What can hang from each mark
vuruzup: gavasa pabug zenapel
gage: borog lozor
gavasa: nules vuruzup zukat
pabug: gavasa
lozor: gavasa vuruzup
zukat: borog
borog: dusu pabug zenapel zukat
dusu: lozor zukat

Known rows, with every way that one mark hangs from another
gavasa[nules vuruzup]: [  8   3   7  -4   4 -20  14   5   3 -12   0  -4  10  10  -2   0  -8   1
 -15   6   1   3   5   0  -3  -1  -2   2   7  -2  -2   0   0   6   0  -3
   1  10   3   1   3  -3   2  -6]
vuruzup[gavasa[nules] zenapel]: [-12   0  14  -1  -2 -16  23  -1   5   1  -5 -14   4   0 -14  -8  -1  -2
  24  -7   4   0   7   6   2   5  -7   1   4   2  -7   7   0   0   2  -5
   2  -3   4   0   3  17  -2   8]
zukat[borog[pabug[gavasa] zenapel]]: [ -1   9   5  -3 -10  36   4  -7   4   2  -6  23   3   9 -10   8 -15   8
   7  23  -1   4   7  -8  -8   3  -2   3  -3  -4   3   3  -3  -9  10  -4
   3 -20  -3   1   1  -9  -7  15]
lozor[gavasa[zukat] vuruzup]: [ -8   3   3  -2   1  20   8   9   0  -3  -2   5  13   7  -5  11  -6   0
   3   3   1 -16   2   0 -11   1  -8   2  -1   0   1   1   2   6   3  -3
  -2  -1   4   2   1 -17   2  -6]
vuruzup[pabug[gavasa[zukat]] zenapel]: [ 14  -1   8  -1  -4  40  14   2   5  27  -4   3  10   2 -14  -5   0   4
  15   7  -2  -4   1   7   0   6  -6   1   3   0   2   1   1 -10   5 -10
   3 -11   0   5   5  -5  -4  -2]
zukat[borog[pabug[gavasa]]]: [ -9   5   1  -4  -7  22   4  -4   5  -2  -5  17   6   5 -11   8  -8   9
   2  16   0   7   3 -10  -9   4   1   1  -1  -2   9   1  -5  -9   7  -5
   2 -11  -3   4   1  -6  -4   6]
lozor[gavasa[zukat] vuruzup[pabug]]: [  2   3   5   1   2   2  17   9  -1  13  -3   4  10  10  -6   8   2   2
  -4   7   0 -19  -2   5 -16   3 -11   2   1   4   1  -2   3  -2   4  -6
  -1   2   4   2   0 -19   1 -11]
zukat[borog[dusu pabug[gavasa] zenapel]]: [  5  11   5  -4  -7  62  -3  -3   4   1  -5  26   6   5 -10  12 -12   2
   1  24  -1   4   8 -13  -7  -3   2   4  -5  -6   4  -1  -4 -11  10  -6
   3 -24  -3   1   0  -4 -11  19]
lozor[gavasa]: [-10   1   1   3  -1  -7  -1   0  -3  17   0  -1   8   0  -2   6  -2  -3
  -9   8  -1  -8  -2   1  -2   2   1  -1  -3   1   1   2  -1  -2  -1  -2
   0   2   2   3  -1  -4   4  -3]
gage[lozor[gavasa[nules zukat[borog]]]]: [-17  -1   9  -1   1  -2   8  -1   9 -11  -4  -4  30  15  -6   7  -8   2
  11   5   2  -8   4  -2  -6   8   3  -1  10  -3   2  10  -2   4   0  -5
   1   8   2  -5   4  -7   7   2]
borog[dusu pabug[gavasa]]: [  2   5   1  -4  -3  47  -4   0   3   8  -1  16   6  -3  -8  13  -6  -1
  -9  23   1   2   3 -14   1  -5   2   1  -8  -2   6  -8  -4  -6   5  -7
   1 -12  -2   8  -1   1  -6   2]
zukat[borog]: [ -5   2   1  -1  -1   1   0   0   2 -10  -2   4   1   5  -4  -2   1   4
   3  -3  -1   6   0   0  -8   4   3   1   4  -3   3   5  -2  -6   2   0
   2  -2  -1  -5  -1   0  -1   9]
gage[borog]: [-2  2  1 -1  0 24 -5  0  3 11  1 -8  3  7 -1 -4  1  0  5  2 -1 -4 -1 -4
  7  1 -4  2  9  0  1  4  0  2 -1 -2  1  8  0 -3  1  0 -4  3]
gavasa[nules zukat[borog]]: [ -8   1   8  -6   1   1  12   6   7 -22  -2  -1  14  14  -8   2  -7   2
   3  -8   2   1   6  -3  -7   1   0   3  14  -5   3   8   0   5   2  -3
   2  -5   1  -8   4  -7   2   6]
lozor[vuruzup[pabug[gavasa] zenapel]]: [ 11   6   6   1  -3  28  20  -1  -1  10  -7   4  -3   0 -11  -7  -2   4
   6   9  -1  -8  -1  12  -7   8 -11   1   1   2  -4  -4   0 -18  12  -8
   0  -6   3   3   2  -1 -10   2]
gage[borog lozor]: [-3 -1  1  1  0 30 -8 -7  9  3 -1 -9 10  8  4 -6  2  2 18  4  0 -4  0 -3
  9  6 -1 -1  9  0 -2  4  0  4 -2 -3  0 18 -2 -4  3  4 -2  4]
zukat[borog[zenapel]]: [  3   6   5   0  -4  15   1  -3   1  -7  -4   9   0   9  -3  -2  -6   2
  10   3  -3   2   4   1  -9   2   1   3   3  -5  -3   7   0  -6   5   1
   2 -12  -1  -7   0  -5  -5  17]
borog[dusu]: [ 5  2  1 -1  3 26 -8  3 -1 -2  1  3  2 -2  0  4  3 -6 -5  3  0  1  1 -6
  1 -6  3  1 -3 -3  0 -5 -1 -3  0 -2  0 -3  0 -1 -2  5 -4  4]
borog[pabug[gavasa[vuruzup]] zukat]: [  2  13   1  -5  -4  26   5  -3   3  -9  -1  16   8   9  -9  13 -17   8
 -13  31  -1   9   4 -19  -2  -2  -5   3  -3  -4   6 -11  -3   1   6  -6
   2  -4  -3  13   3  -7  -5  -8]
gage[lozor]: [-1 -3  1  2  0  3 -3 -7  5 -6 -2 -1  8  1  4 -2  1  1 14  4  2  0  2  1
  3  4  3 -2 -1  1 -2  0 -1  1 -1  0 -1 10 -2 -1  1  4  1 -1]
dusu[zukat]: [  7  -5  -3   0   1  15   4  -2   0 -13   0  -3   9  -2  -1   0   3   1
  -2 -13   1   4   2  -3   1  -6   1   0  -2  -3  -1  -2   0   4   0   0
   1  -4   1   0   2   0  -1   1]
zukat[borog[dusu pabug[gavasa]]]: [ -4   7   2  -5  -4  50  -5  -1   5  -1  -4  20   8   1 -11  11  -4   3
  -7  19   0   8   4 -15  -7  -1   5   2  -3  -4   9  -4  -6 -11   7  -7
   3 -14  -3   3  -1   0  -8  10]
vuruzup[gavasa]: [-5  2  4 -1 -2 -7  8 -1  4 -4 -2 -2 -1 -1 -6  0  6  3 12 -5  3  1  3  4
  0  2 -4  0 -4  3  0  4 -2  2 -1  0  2 -3  0  1 -1  5 -2  2]
dusu[zukat[borog[pabug[gavasa[nules]]]]]: [ -7   0   3  -6  -4  17  20  -6   6 -24  -4   5  19   5 -13   7 -12   7
 -10   4   4   8   7 -11  -6  -2   0   1   3  -5   4   0  -4  -3   9  -6
   3 -12   0   1   5  -2  -4   7]
lozor[vuruzup[gavasa[nules zukat]]]: [ -9   5  10  -7   2  -2  29   9   8 -26  -5  -5   5   9 -10   5  -5   4
  15 -10   6 -10   9   3  -8   1 -16   4   5   2  -3   5   1  11   5  -4
   0  -4   4  -4   4  -4  -2   0]
gavasa[zukat]: [ 2 -2  2 -3  0 19  3  7  4 -2  0  4  8  6 -3  3 -2  2  9 -4  0 -2  3 -2
  0 -2 -1  2  3 -2  2  2  2  8 -1 -2  0 -4 -1  0  3 -8  2 -3]
pabug[gavasa[zukat[borog[zenapel]]]]: [  8   7   5  -6  -7  61   5  -1   7  -5  -6  19  11  10  -9   7 -14   7
  13  10  -3  -3   9   0  -2   3  -3   3   6  -7   5   8  -2  -3   8  -4
   3 -23  -2  -5   4 -16  -5  15]
vuruzup[gavasa[nules]]: [-10   3   9  -3   0 -29  20  -1   4 -10  -3 -11   2   2  -8   0  -2   1
   4  -5   5  -3   5   4   1   2  -7   0   3   4  -3   5  -2   4   0  -1
   2  -1   2  -2   2   9  -1   2]
lozor[gavasa[nules vuruzup[pabug zenapel]]]: [  8   3  15   3   1 -28  23   3  -1  32  -2 -10  16  10 -12  -5  -1  -2
 -10  16  -1  -5   0   9 -10   6  -4   1   4   3  -5   3   1  -7   2 -11
   3  13   5   6   3   0   1  -8]
zukat[borog[dusu[lozor[vuruzup]]]]: [-11   6   4  -5   2  22  -5   9   2 -22  -5  11   1   5  -4   0   5  -2
 -10 -10  -5  -1   7 -10 -19   1  -4   3   2  -2   4   0  -1  -9   6  -1
   0  -3   1 -10  -3 -12  -6  22]

Rows
[ -3   4   9   5  -1  -6  18   1  -5  25  -5  -3   4   4  -9  -5   4  -1
   5   9  -1 -13  -4  10 -15   8  -9   1  -2   5  -6  -1   2 -14   7  -7
  -1   4   6   3   0  -2  -4  -2]
lozor[gavasa vuruzup[pabug zenapel]]
[ 15   1   3  -2  -2  28  11   3   5  17  -2   7   8   3  -8   5   0   5
  -4   8  -1  -8   0   5   0   3  -6   0   4   1   6  -1  -1  -4   4  -7
   2  -9  -1   3   3 -13  -2  -8]
vuruzup[pabug[gavasa[zukat]]]
[  9   0  13  -2  -2  22  26   2   6  18  -4  -5  13   4 -15  -3  -7   0
   7   6   1  -9   4   7   2   5  -8   1  10   0  -1   3   1  -7   6 -11
   2  -9   2   2   8  -1  -3  -3]
vuruzup[pabug[gavasa[nules zukat]] zenapel]
[ 20   1  11  -5   5 -15  23  11   6   2   1  -3  14  17  -6   0  -1   5
 -13   5   1  -2   3   2  -9   0  -6   4  11   1   0   0   2   5  -1  -8
   3   9   1   1   5 -14   1 -15]
gavasa[nules vuruzup[pabug] zukat]
[ -8  14   5   1  -4  35  -3  -7   3   3   0   3   0  17  -2   7 -15   0
  12  20  -2  -1   4 -23   3  -4 -10   7   6  -4  -4  -4   2   5   4  -3
   3  -6  -3   2   3  -2 -10  10]
gage[borog[pabug zenapel zukat]]
[  2   9   8  -2  -4  36  -5   0   3  -3  -3  22   4   9  -6   7  -5   1
   8  13  -1   8   6 -15 -14  -5   3   5  -4  -5   0  -1  -1  -7   6  -5
   3 -17  -3  -1  -1  -1 -10  20]
zukat[borog[dusu pabug zenapel]]
[ 24   1  10   1   0  -5  14   3   0  20  -2   0   4   7  -8 -12   8   5
   5   7  -3   6  -1   7 -10   5  -1   2   2   2  -4  -2   1  -8   1  -7
   3   8   1   6   1   1  -3  -4]
gavasa[vuruzup[pabug zenapel]]
[ 8  2 13 -3  2 -8 17  3  3  1 -2 -8 11  8 -8 -8 -7  0  3  4  0  7  7  2
 -2  2 -1  3  7 -3 -7  2  1  2  1 -6  2  8  4  3  5  5  0 -1]
gavasa[nules vuruzup[zenapel]]
[ -4   9   8  -4  -2  32   0   4   2  -1  -5  21  -3   6  -2   8  -6  -2
  -4  10  -3  -5  13 -20 -18  -5  -9   6  -9   2  -4  -6   3   0   7  -2
   0 -11   0  -2  -1 -16  -8  19]
borog[dusu[lozor[vuruzup]] pabug zenapel]
[  7   8  12  -5  -3  50   2   5   9 -11  -5  14   9  10 -11   5   2   2
  25  -4  -1   1  11  -4  -8  -3  -3   5   0  -6   0   7  -2   0   3  -4
   5 -23  -1  -7   0  -2  -8  21]
vuruzup[gavasa[zukat[borog[dusu zenapel]]]]
[ 10   2   2   0  -4  28   4  -5   2 -22  -3   7   9   7  -3  -2  -3   4
   7 -11  -2   6   6  -2  -8  -4   2   2   2  -8  -3   4   0  -1   5   0
   3 -16   0  -8   2  -4  -7  19]
dusu[zukat[borog[zenapel]]]
[  1  -1  19  -1  -1 -13  33   5   8  12  -4 -14   8   7 -17  -8   5   1
  27  -9   4  -4   6   8  -4   6 -11   2   6   4  -6   6   2  -1   1  -9
   4  -5   3   1   6   8  -3  -1]
vuruzup[gavasa[nules zukat] pabug zenapel]
[ 22   1  17  -3   3  -5  26  10   6  12  -2  -7  15  15 -12  -8  -1   3
   6   2   0   3   5   3  -8   3  -6   4  11  -1  -5   3   4   1   0 -11
   3   6   3   4   7  -5  -1  -8]
gavasa[nules vuruzup[pabug zenapel] zukat]
[  9   6   8 -11   0  29  17   7  10 -18  -4   8  23  17 -12   6 -15   9
  -9   9   0   4  10  -2  -5   3  -2   3  13  -8   8   6  -3   2   5  -7
   3  -4   1  -1   6 -16   0  -1]
pabug[gavasa[nules vuruzup zukat[borog]]]
[  0   5   9  -5  -6  30   4   2   7  -3  -4  21   9  16  -9   8 -10   9
  23   7  -1   7   9 -14 -15  -1  -1   6   1  -4   2   5   1   5   4  -4
   4 -17  -3  -1   3 -15  -3  12]
gavasa[zukat[borog[pabug zenapel]]]
[-18  -3   4  -3  -2   6  -2   7   3  20  -1   2  17   5  -5   9   1  -3
 -10  -2  -5 -11   8  -9  -6   4  -2  -1  -1   3   6   7   1   8  -4  -2
   0   0   1   1   0 -25  10   0]
dusu[lozor[gavasa[zukat]]]
[ -5  10   9  -5  -8  15  16  -6   5  -5  -6  15   7  11 -11   7 -23   4
  -1  21   2   2   9  -8  -7   3  -4   3   4  -4   0   5  -4  -6  11  -5
   3 -18   0  -2   4  -6  -6  14]
zukat[borog[pabug[gavasa[nules]] zenapel]]
[-12   0   7  -2   2  -4  12   6   2   7   0  -7  20   8  -6  10 -11  -5
  -7   2   2 -13   4  -2   0   0  -4   1   6  -1   1   6   1   9  -1  -5
   0   0   4   1   3 -10   7  -6]
lozor[gavasa[nules zukat]]
[ 16   2   7   0   2  -3  10  11   1  29   1   5  20  13  -7   7   5   5
 -13  13  -3  -6   0   2 -12   2  -3   2   1   2   5   0   1   2  -3  -8
   2   9   1   7   1 -21   5 -18]
lozor[gavasa[vuruzup[pabug] zukat]]
[  3   6   6   0   0 -23  24   3   1  -4  -5  -1 -10   3  -8  -2  11   7
   6  -3   4  -9  -1  11 -15   6 -15   2  -3   8  -4  -2  -1  -7   6  -3
   1   2   2  -1  -1  -1  -7  -3]
lozor[vuruzup[gavasa pabug]]
[ -2  -1   4  -2  -4  17   2  -3   4 -14  -4   8  11   6  -3  -5   1   1
   1 -17  -7   5  12  -8 -12   0   0   1   0  -4  -3   7   1  -1   3   2
   3 -14  -1 -11   2 -16  -3  26]
dusu[lozor zukat[borog[zenapel]]]
[-13   2  11  -7  -1  -8  20   5  11 -23  -5  -4  13  11 -14   2  -1   6
  17 -14   4   2   9   0  -7   4  -5   2  10  -2   3  12  -2   5   1  -4
   4  -7   1  -7   4  -1   0   7]
vuruzup[gavasa[nules zukat[borog]]]
[  0   5   8  -2   3 -24  12   6   0   7   0  -6  19  10  -4   6 -10  -2
 -23  15   1  -5   3   0  -4   0  -1   0   3  -1  -1   2  -1   4  -1  -5
   1  13   5   4   1  -8   6  -9]
lozor[gavasa[nules vuruzup]]
[ 14   3  13  -8  -1  42  21   7   9   3  -5   1  22  10 -14  -1 -15   4
   6   9   0   1  11   1   3   2  -4   3   9  -6   0   3   0   4   4 -11
   3  -4   3   5   8  -7   0  -3]
pabug[gavasa[nules vuruzup[zenapel] zukat]]
[ -7   1   6  -8  -3  22  18   3   8   0  -3   7  15   7 -12  13 -18   4
  -2  14   5  -2   8 -13   2  -2  -6   2   4  -2   5   0  -1   7   5  -8
   1 -10   0   5   6 -10   1  -6]
borog[pabug[gavasa[nules zukat]]]
[-12   7   3  -1   3  18 -13   1   0 -12   0   1   3   0   1   6   0  -9
 -18   0  -6   1   6 -20   0  -5  -2   3   1  -2   2  -9   0  -2   0  -1
   0  -7  -1  -2  -1  -3  -3  12]
borog[dusu[lozor] zukat]
[-17   7   4  -3   0  13 -10   2   1  -3   0   8   3   3  -4  11  -2  -5
 -14   9  -4   7   8 -32  -6  -6  -2   4  -5  -1   4 -12   0   0   1  -3
   1  -7  -4   5  -1  -4  -3   9]
borog[dusu[lozor] pabug zukat]
[ -7   1   5  -6  -4  17   4   6   8  -7  -2  15  10  13 -10   7  -1   9
  16   0   1   8   5 -14 -14   0   2   4   2  -3   7   3  -1   5   1  -4
   3  -8  -3   3   3 -10   0   3]
gavasa[zukat[borog[pabug]]]
[-16   6   6   0   3 -19  18   3  -3 -10  -3  -8   9   6  -3   7 -12  -4
 -14   6   4 -19   1   4  -8   2  -9   1   3   2  -4   1   1   0   7  -2
  -2   6   7  -2   1  -6   1  -3]
lozor[gavasa[nules] vuruzup]
[  8   7   3  -7  -6  24   7   1   7  -5  -4  21  11  11 -12   7  -8  14
  -8  23  -1  14   5 -10 -12   3   1   2  -2  -3  10   0  -6  -6   6  -6
   4  -2  -3   8   1 -11  -3   0]
zukat[borog[pabug[gavasa[vuruzup]]]]
[ -2  14   3  -1  -8  35   4 -11   2  -3  -3  16   0   6  -6  14 -24   1
   1  31  -2  -2   6 -16   3  -3  -9   4  -4  -4   0  -8  -1  -3  10  -3
   2 -22  -3   8   3  -4  -9   6]
borog[pabug[gavasa] zenapel zukat]
[ 17   8  11  -7  -5  29   7   7   9  -4  -3  25  14  24 -10   8 -10  13
  15  15  -2  12  11 -14 -19  -2  -1   7   2  -6   2   4   1   8   4  -6
   5  -8  -3   2   3 -20  -3   5]
gavasa[vuruzup zukat[borog[pabug zenapel]]]
[ -3   0  -2  -5  -7  35   8  -5   5 -15  -4  15  15   3 -13   7  -4   9
  -1   5   1  11   5 -12  -8  -1   3   0  -4  -5   8  -2  -4  -5   8  -5
   3 -15  -2   3   3  -4  -5   8]
dusu[zukat[borog[pabug[gavasa]]]]
[-19  12   4  -4   2  18  -3   5   0 -22  -3  12  -2   5  -3  12  -5  -4
 -13   8  -3  -1   8 -30 -14  -5  -9   6  -5   1   1 -14   1  -1   7  -2
  -1  -7  -1   2  -1  -8  -7  11]
borog[dusu[lozor[vuruzup]] pabug zukat]
[ -1   1   5   1  -1  36  -7   0  -1  12  -1   5  20  -2  -1   7   0 -11
 -19  -2  -6  -9  11 -13  -4  -8   2   0  -9  -3  -3  -1   1   0   0  -3
   2 -14   2  -4  -1 -15  -1  18]
borog[dusu[lozor[gavasa] zukat] zenapel]
[  2   3   9  -4  -1  14  22   3   7  -3  -5   2  14  12 -13   3  -6   6
  -8   4   1  -5   2   5  -7   7  -6   1  14  -2   6   6  -3  -9   7  -8
   3 -10   0  -5   5 -12  -2   0]
vuruzup[pabug[gavasa[nules zukat[borog]]]]
[  1   2   4  -7   0  27  15   2   6  -5  -3   0  14   4  -7   8 -15   0
  -6   6   2  -8   8  -1   8   0  -7   1   8  -4   4   3  -1   5   4  -5
   0 -10   2  -1   6  -9   1  -3]
pabug[gavasa[nules zukat]]
[  7   3   5   0   0 -12  19  -3   1  10  -2  -5   4   1  -6   1  -7  -1
 -21  13   2 -10   0   8   3   5  -7  -1   7   3   0  -1  -2 -11   6  -6
   1  -2   1  -1   3  -2  -3  -6]
vuruzup[pabug[gavasa[nules]]]
[  1   0   1  -5   4  34   0   6   0 -23  -2   5   8  -3  -1   1   6  -5
 -16 -17  -3  -3   9 -12 -10  -8  -4   2  -4  -2  -1  -8   2   2   4  -2
  -1  -6   3  -6   0 -11  -6  14]
borog[dusu[lozor[vuruzup] zukat]]
[-22   3   3  -1   0  -9   3   4  -2   5  -4   3   6   2  -2   6  -2  -2
 -16   2  -4 -16   4  -3 -14   5 -10   0  -3   6   1   2   1  -1   3   0
  -2   6   4  -2  -2 -22   4   5]
dusu[lozor[gavasa vuruzup]]
[ 11   1  15  -6   2  15  19  10   7   0  -2  -5  18  13 -11  -5  -8   1
  14  -2   0   6  10  -1  -2   0  -3   4  10  -5  -4   4   3  10   0  -8
   2   4   3   3   7  -4   2  -3]
gavasa[nules vuruzup[zenapel] zukat]
[ -3   1  12  -1   3 -50  17   8   0  23  -1  -7  17  12  -6   2   2  -2
 -39  11  -4  -8   4   0 -14   7  -6  -1   4   8   0   3   0  -3  -2  -6
   2  17   3   1   0 -21   8  -7]
dusu[lozor[gavasa[nules vuruzup[pabug]]]]
[  0  14   6   1  -1  34  -7  -4   0  -9   0  14  -2   8  -2  14 -13  -6
   1  24  -1   2   6 -24  -2 -11  -4   7  -5  -6  -4 -12   1   0   6  -4
   2 -19  -3   5   0   4 -11  10]
borog[dusu pabug zenapel zukat]
[-17   1   9  -3   0  -3  11   7   4  -6  -3  -2  23  13 -10   8  -9  -1
  -5   0   2  -7   4  -2  -9   2  -1   1  11  -3   4  10  -2   2   1  -5
   2  -1   3  -4   3 -11   6   3]
lozor[gavasa[nules zukat[borog]]]
[ -1  -1  12  -3  -4  22  13   4   8   7  -5  -3   8   1 -15  -5   5   3
  43 -10   1   2   8   2  -1   3  -5   2   0   0  -1   7   1   5  -1  -6
   3 -10   1   3   4   5  -2   6]
vuruzup[gavasa[zukat] zenapel]
[ -8   9   3   0   1  24  -8  -1  -1 -11   2   8   1   4  -5  14  -5  -4
  -3  16   1   6   2 -26  -2 -10  -1   5  -5  -4   2 -15   0  -1   3  -4
   1  -9  -3   7   0   9  -8   2]
borog[dusu pabug zukat]
[ -3   2  11   0   0 -45  28   0   3   4  -2 -13  -1   2  -9  -3   7   1
  -2  -2   5  -6   0   9  -4   5 -10   0   4   8  -4   4  -1  -5   2  -4
   3   2   2  -2   1   8  -2  -4]
vuruzup[gavasa[nules] pabug]
[-11  10   0  -2  -5  22   3  -8   1  -7  -2  10   3   3  -8  14 -16   3
  -7  23   1   2   2 -18   2  -2  -6   2  -3  -3   5 -10  -3  -4   7  -4
   1 -12  -3  10   3   0  -5  -2]
borog[pabug[gavasa] zukat]
[-15   1  14  -6  -3  20  19  10   8  -3  -9   1   6   4 -15  -6   6   4
  34 -21  -2  -5  15  -2 -13   7 -15   3  -1   4  -2   8   2   6   3  -4
   1  -7   3  -2   3 -10  -2  14]
dusu[lozor[vuruzup[gavasa[zukat] zenapel]]]
[  9   1   7  -3   1  12  22   3   5   7  -2  -2  11   7  -9   5  -7   1
 -13   8   2 -10   2   5   3   3  -8   1   9   1   3   1   0  -4   5  -8
   2  -7   1  -1   6 -10   0  -9]
vuruzup[pabug[gavasa[nules zukat]]]
[ 13   5   4  -2  -2  71  -6  -2   5   4   1   7  11   8  -4   5  -2  -2
   6   6   0   2   8 -22   2 -14  -1   6  -2  -6  -5  -4   2   7   3  -6
   3 -10  -1   0   2   2 -13  14]
gage[borog[dusu[zukat] pabug zenapel]]
[  6   4   2  -3  -9  45   8  -9   5 -10  -5  20  12   6 -11   6 -12   9
   5  11   0   8  10 -11  -8  -3   0   2  -5  -7   2   1  -3  -5  10  -4
   4 -25  -2   0   4  -9  -9  16]
dusu[zukat[borog[pabug[gavasa] zenapel]]]
[ -1   1  17   2  -1 -33  30  -1   4  14  -5 -16   1   2 -14 -12   7  -1
  16  -4   4  -3   2  10  -4   7  -9   1   5   6  -8   4   0  -9   3  -7
   3   0   3   1   3  16  -4   3]
vuruzup[gavasa[nules] pabug zenapel]
